Each row was made from one walk, in order. Every step used is in the known rows, and no mark comes twice. Write each row's walk.
Known rows
telat -> buzud: [-0.04  0.06  0.04 -0.33 -0.18 -0.06 -0.05  0.01 -0.08 -0.11 -0.15 -0.17
  0.07 -0.15  0.02 -0.33  0.63 -0.01 -0.07 -0.15]
faloki -> dezuka -> buzud -> zalo: [-0.24 -0.26  0.08 -0.04 -0.22 -0.16 -0.10 -0.20  0.14 -0.24 -0.47  0.30
  0.13  0.21  0.54 -0.07  0.45 -0.36 -0.04 -0.12]
rida -> faloki -> dezuka -> buzud: [-0.25  0.29 -0.02 -0.41  0.02  0.20  0.02 -0.16  0.18 -0.29 -0.37  0.23
  0.08  0.08  0.40  0.04  0.51 -0.10 -0.10  0.00]
dezuka -> buzud: [-0.05  0.33 -0.30 -0.06 -0.08  0.02 -0.12 -0.03 -0.13 -0.03 -0.26  0.22
 -0.07  0.03  0.11 -0.09  0.36 -0.07  0.03 -0.22]
sivo -> zalo -> faloki -> dezuka: [-0.19 -0.15  0.39 -0.27 -0.02  0.02  0.01 -0.31  0.20 -0.69  0.01 -0.19
  0.02 -0.29  0.37 -0.26  0.17 -0.17 -0.02  0.37]
faloki -> zalo: [ 0.09 -0.02  0.10  0.01 -0.17  0.14  0.02 -0.24  0.11  0.03 -0.03 -0.09
 -0.40 -0.19  0.21  0.04 -0.14 -0.12 -0.08  0.03]
sivo -> zalo -> faloki -> dezuka -> buzud: [-0.22  0.20  0.04 -0.30 -0.11  0.05 -0.11 -0.32  0.05 -0.65 -0.25  0.04
 -0.05 -0.24  0.44 -0.33  0.51 -0.21  0.02  0.12]
telat -> buzud -> zalo: [-0.08 -0.32  0.22 -0.15 -0.39 -0.28 -0.08 -0.18  0.00 -0.19 -0.35 -0.02
  0.23  0.14  0.27 -0.40  0.66 -0.20 -0.10 -0.24]
buzud -> telat -> faloki -> zalo -> sivo: [-0.09  0.35  0.21  0.02 -0.24 -0.11 -0.03 -0.66 -0.06  0.01 -0.39  0.00
 -0.11  0.12  0.32  0.06 -0.01 -0.48  0.01 -0.07]
sivo -> zalo -> faloki: [ 0.01  0.08  0.22 -0.10 -0.11 -0.03 -0.06 -0.39 -0.06 -0.60  0.05 -0.18
 -0.03 -0.21  0.17 -0.44  0.13 -0.03  0.03  0.17]
rida -> faloki -> zalo: [ 0.06  0.14  0.21 -0.20 -0.14  0.27  0.10 -0.42  0.18 -0.10 -0.10 -0.04
 -0.27 -0.02  0.30  0.05 -0.02  0.00 -0.16  0.04]
sivo -> zalo -> gavo: [ 0.10 -0.09 -0.05 -0.17 -0.20 -0.26 -0.13  0.14 -0.39 -0.66 -0.08  0.14
 -0.09 -0.29 -0.16 -0.10 -0.03 -0.15  0.33 -0.12]
rida -> faloki: [-0.02  0.19  0.14 -0.22  0.04  0.14  0.10 -0.21  0.09 -0.14 -0.11  0.05
  0.15  0.20  0.12  0.01  0.14  0.14 -0.09  0.01]
sivo -> zalo: [ 0.05 -0.04  0.24  0.08 -0.09 -0.05 -0.18 -0.15 -0.01 -0.34  0.01 -0.05
 -0.01 -0.18 -0.10 -0.30 -0.06 -0.21  0.03 -0.19]
buzud -> telat -> faloki -> zalo: [-0.13  0.37  0.05 -0.03 -0.21  0.04  0.02 -0.73  0.07  0.18 -0.19 -0.05
 -0.07  0.19  0.44  0.03  0.05 -0.35 -0.16  0.15]
zalo -> buzud -> telat: [-0.12  0.15 -0.07 -0.03  0.29 -0.13  0.20 -0.05 -0.15 -0.01 -0.43 -0.03
  0.48  0.09  0.07  0.02  0.25 -0.14 -0.05 -0.06]
faloki -> dezuka -> buzud -> telat: [-0.44  0.11 -0.08 -0.13  0.17  0.03  0.01 -0.21 -0.05 -0.02 -0.41  0.30
  0.32  0.28  0.48  0.08  0.39 -0.20 -0.03 -0.10]
rida -> faloki -> dezuka: [-0.22 -0.05  0.30 -0.39  0.12  0.19  0.17 -0.13  0.34 -0.29 -0.13  0.02
  0.16  0.06  0.33  0.15  0.17 -0.04 -0.14  0.23]
dezuka -> faloki -> zalo: [ 0.35  0.48  0.11 -0.13 -0.15  0.23 -0.06 -0.36 -0.14  0.06  0.18 -0.22
 -0.27 -0.11  0.16 -0.02 -0.06 -0.26  0.16  0.03]
telat -> faloki -> dezuka -> buzud -> zalo: [-0.25  0.06  0.00 -0.12 -0.40 -0.21 -0.12 -0.46  0.21 -0.20 -0.50  0.25
  0.18  0.29  0.60 -0.12  0.58 -0.55 -0.12  0.04]
keva -> faloki -> dezuka -> buzud -> telat: [-0.50  0.30 -0.15 -0.27  0.20  0.14  0.03 -0.39  0.12 -0.05 -0.40 -0.06
  0.52  0.30  0.64  0.02  0.47 -0.33 -0.05 -0.05]
keva -> buzud -> zalo -> gavo: [-0.01 -0.54 -0.11 -0.44 -0.29 -0.47 -0.04  0.07 -0.20 -0.51 -0.45  0.06
  0.09  0.01  0.10 -0.17  0.45 -0.16  0.16  0.00]
sivo -> zalo -> faloki -> dezuka -> buzud -> telat: [-0.44  0.18  0.08 -0.20  0.09  0.00 -0.05 -0.51 -0.08 -0.49 -0.37  0.15
  0.30  0.11  0.59 -0.25  0.49 -0.24  0.01  0.01]

Which walk is each row?
[-0.46  0.21 -0.10 -0.26  0.13  0.03  0.09 -0.38 -0.07 -0.23 -0.38  0.20
  0.31  0.24  0.66 -0.05  0.52 -0.08 -0.01  0.14]	zalo -> faloki -> dezuka -> buzud -> telat
[ 0.19  0.49 -0.10 -0.18 -0.21 -0.03  0.11 -0.33  0.14 -0.08 -0.40 -0.33
 -0.18 -0.35  0.09 -0.07  0.25 -0.43 -0.19  0.22]	telat -> faloki -> zalo -> buzud
[-0.25  0.48 -0.18 -0.30 -0.20  0.00 -0.11 -0.29  0.17 -0.13 -0.34  0.13
  0.01  0.01  0.38 -0.02  0.54 -0.40 -0.10  0.17]	telat -> faloki -> dezuka -> buzud
[ 0.22  0.13 -0.03 -0.09 -0.04  0.03  0.16 -0.03  0.07 -0.13 -0.35 -0.26
 -0.22 -0.45  0.03 -0.02  0.11 -0.24 -0.12  0.04]	faloki -> zalo -> buzud
[ 0.17  0.55  0.01 -0.14  0.18  0.07  0.15 -0.36 -0.25  0.02 -0.29 -0.22
  0.26  0.02  0.19  0.00  0.21 -0.37  0.08 -0.04]	dezuka -> faloki -> zalo -> buzud -> telat
[-0.32  0.30  0.05 -0.31  0.12 -0.11  0.18 -0.32  0.22 -0.12 -0.45 -0.14
  0.47  0.06  0.35  0.08  0.40 -0.49 -0.17  0.37]	zalo -> buzud -> telat -> faloki -> dezuka
[ 0.00 -0.33  0.34  0.18 -0.23 -0.35 -0.07 -0.18 -0.06 -0.24 -0.40  0.16
  0.09  0.21  0.16 -0.04  0.04 -0.32  0.13 -0.31]	buzud -> zalo -> sivo
[-0.19 -0.22  0.24 -0.01 -0.26 -0.29 -0.13 -0.17  0.02 -0.38 -0.64  0.31
  0.06  0.15  0.41 -0.02  0.35 -0.48  0.11 -0.32]	faloki -> dezuka -> buzud -> zalo -> sivo
[-0.24  0.23 -0.14 -0.36 -0.04  0.08  0.02 -0.19  0.07 -0.41 -0.27  0.08
 -0.04 -0.11  0.52 -0.11  0.54 -0.06 -0.01  0.25]	zalo -> faloki -> dezuka -> buzud
[-0.16  0.22  0.05 -0.33 -0.21  0.00 -0.04 -0.76  0.18  0.13 -0.37 -0.27
 -0.06  0.07  0.38 -0.20  0.34 -0.38 -0.25  0.19]	keva -> buzud -> telat -> faloki -> zalo
[-0.29 -0.37  0.36 -0.46 -0.25 -0.16  0.09 -0.32  0.21 -0.57 -0.27 -0.17
  0.22 -0.04  0.68 -0.35  0.75 -0.14 -0.11  0.32]	telat -> buzud -> zalo -> faloki -> dezuka
[-0.05  0.13  0.00 -0.02  0.15 -0.01  0.22 -0.25 -0.07  0.01 -0.44 -0.10
  0.16 -0.06  0.23  0.04  0.13 -0.24 -0.12 -0.05]	faloki -> zalo -> buzud -> telat
[-0.09  0.14 -0.24 -0.56 -0.30 -0.22  0.00 -0.40 -0.20 -0.24 -0.43 -0.09
 -0.13 -0.07  0.26 -0.04  0.36 -0.31  0.05  0.22]	keva -> buzud -> telat -> faloki -> zalo -> gavo
[-0.14  0.58 -0.17 -0.14  0.05 -0.19  0.12 -0.42 -0.06  0.05 -0.47 -0.11
  0.49  0.19  0.15 -0.06  0.40 -0.37 -0.14  0.17]	zalo -> buzud -> telat -> faloki
[-0.30  0.26  0.22 -0.26  0.05 -0.13  0.05 -0.44  0.19 -0.36 -0.44 -0.17
  0.47 -0.06  0.28 -0.14  0.36 -0.65 -0.15  0.23]	sivo -> zalo -> buzud -> telat -> faloki -> dezuka
[-0.11  0.60  0.00 -0.02 -0.30 -0.11 -0.13 -0.69 -0.14 -0.02 -0.59  0.14
 -0.16  0.14  0.39 -0.01  0.25 -0.54  0.03 -0.22]	dezuka -> buzud -> telat -> faloki -> zalo -> sivo
[-0.03 -0.27  0.37 -0.08 -0.38 -0.41 -0.12 -0.15 -0.13 -0.33 -0.54  0.03
  0.15  0.09  0.17 -0.32  0.55 -0.33  0.07 -0.42]	telat -> buzud -> zalo -> sivo
[-0.19  0.04 -0.27 -0.36 -0.49 -0.42 -0.09 -0.17 -0.17 -0.54 -0.55  0.39
  0.08  0.14  0.47  0.06  0.55 -0.47  0.17  0.11]	telat -> faloki -> dezuka -> buzud -> zalo -> gavo
[-0.08 -0.08 -0.07  0.09 -0.29 -0.21 -0.15 -0.23 -0.07 -0.12 -0.43  0.34
  0.11  0.31  0.35 -0.17  0.42 -0.24 -0.01 -0.30]	dezuka -> buzud -> zalo
[-0.27 -0.42  0.33 -0.21 -0.12 -0.11  0.14 -0.34  0.26 -0.49 -0.17 -0.05
  0.18  0.08  0.66 -0.11  0.28 -0.14 -0.07  0.44]	buzud -> zalo -> faloki -> dezuka
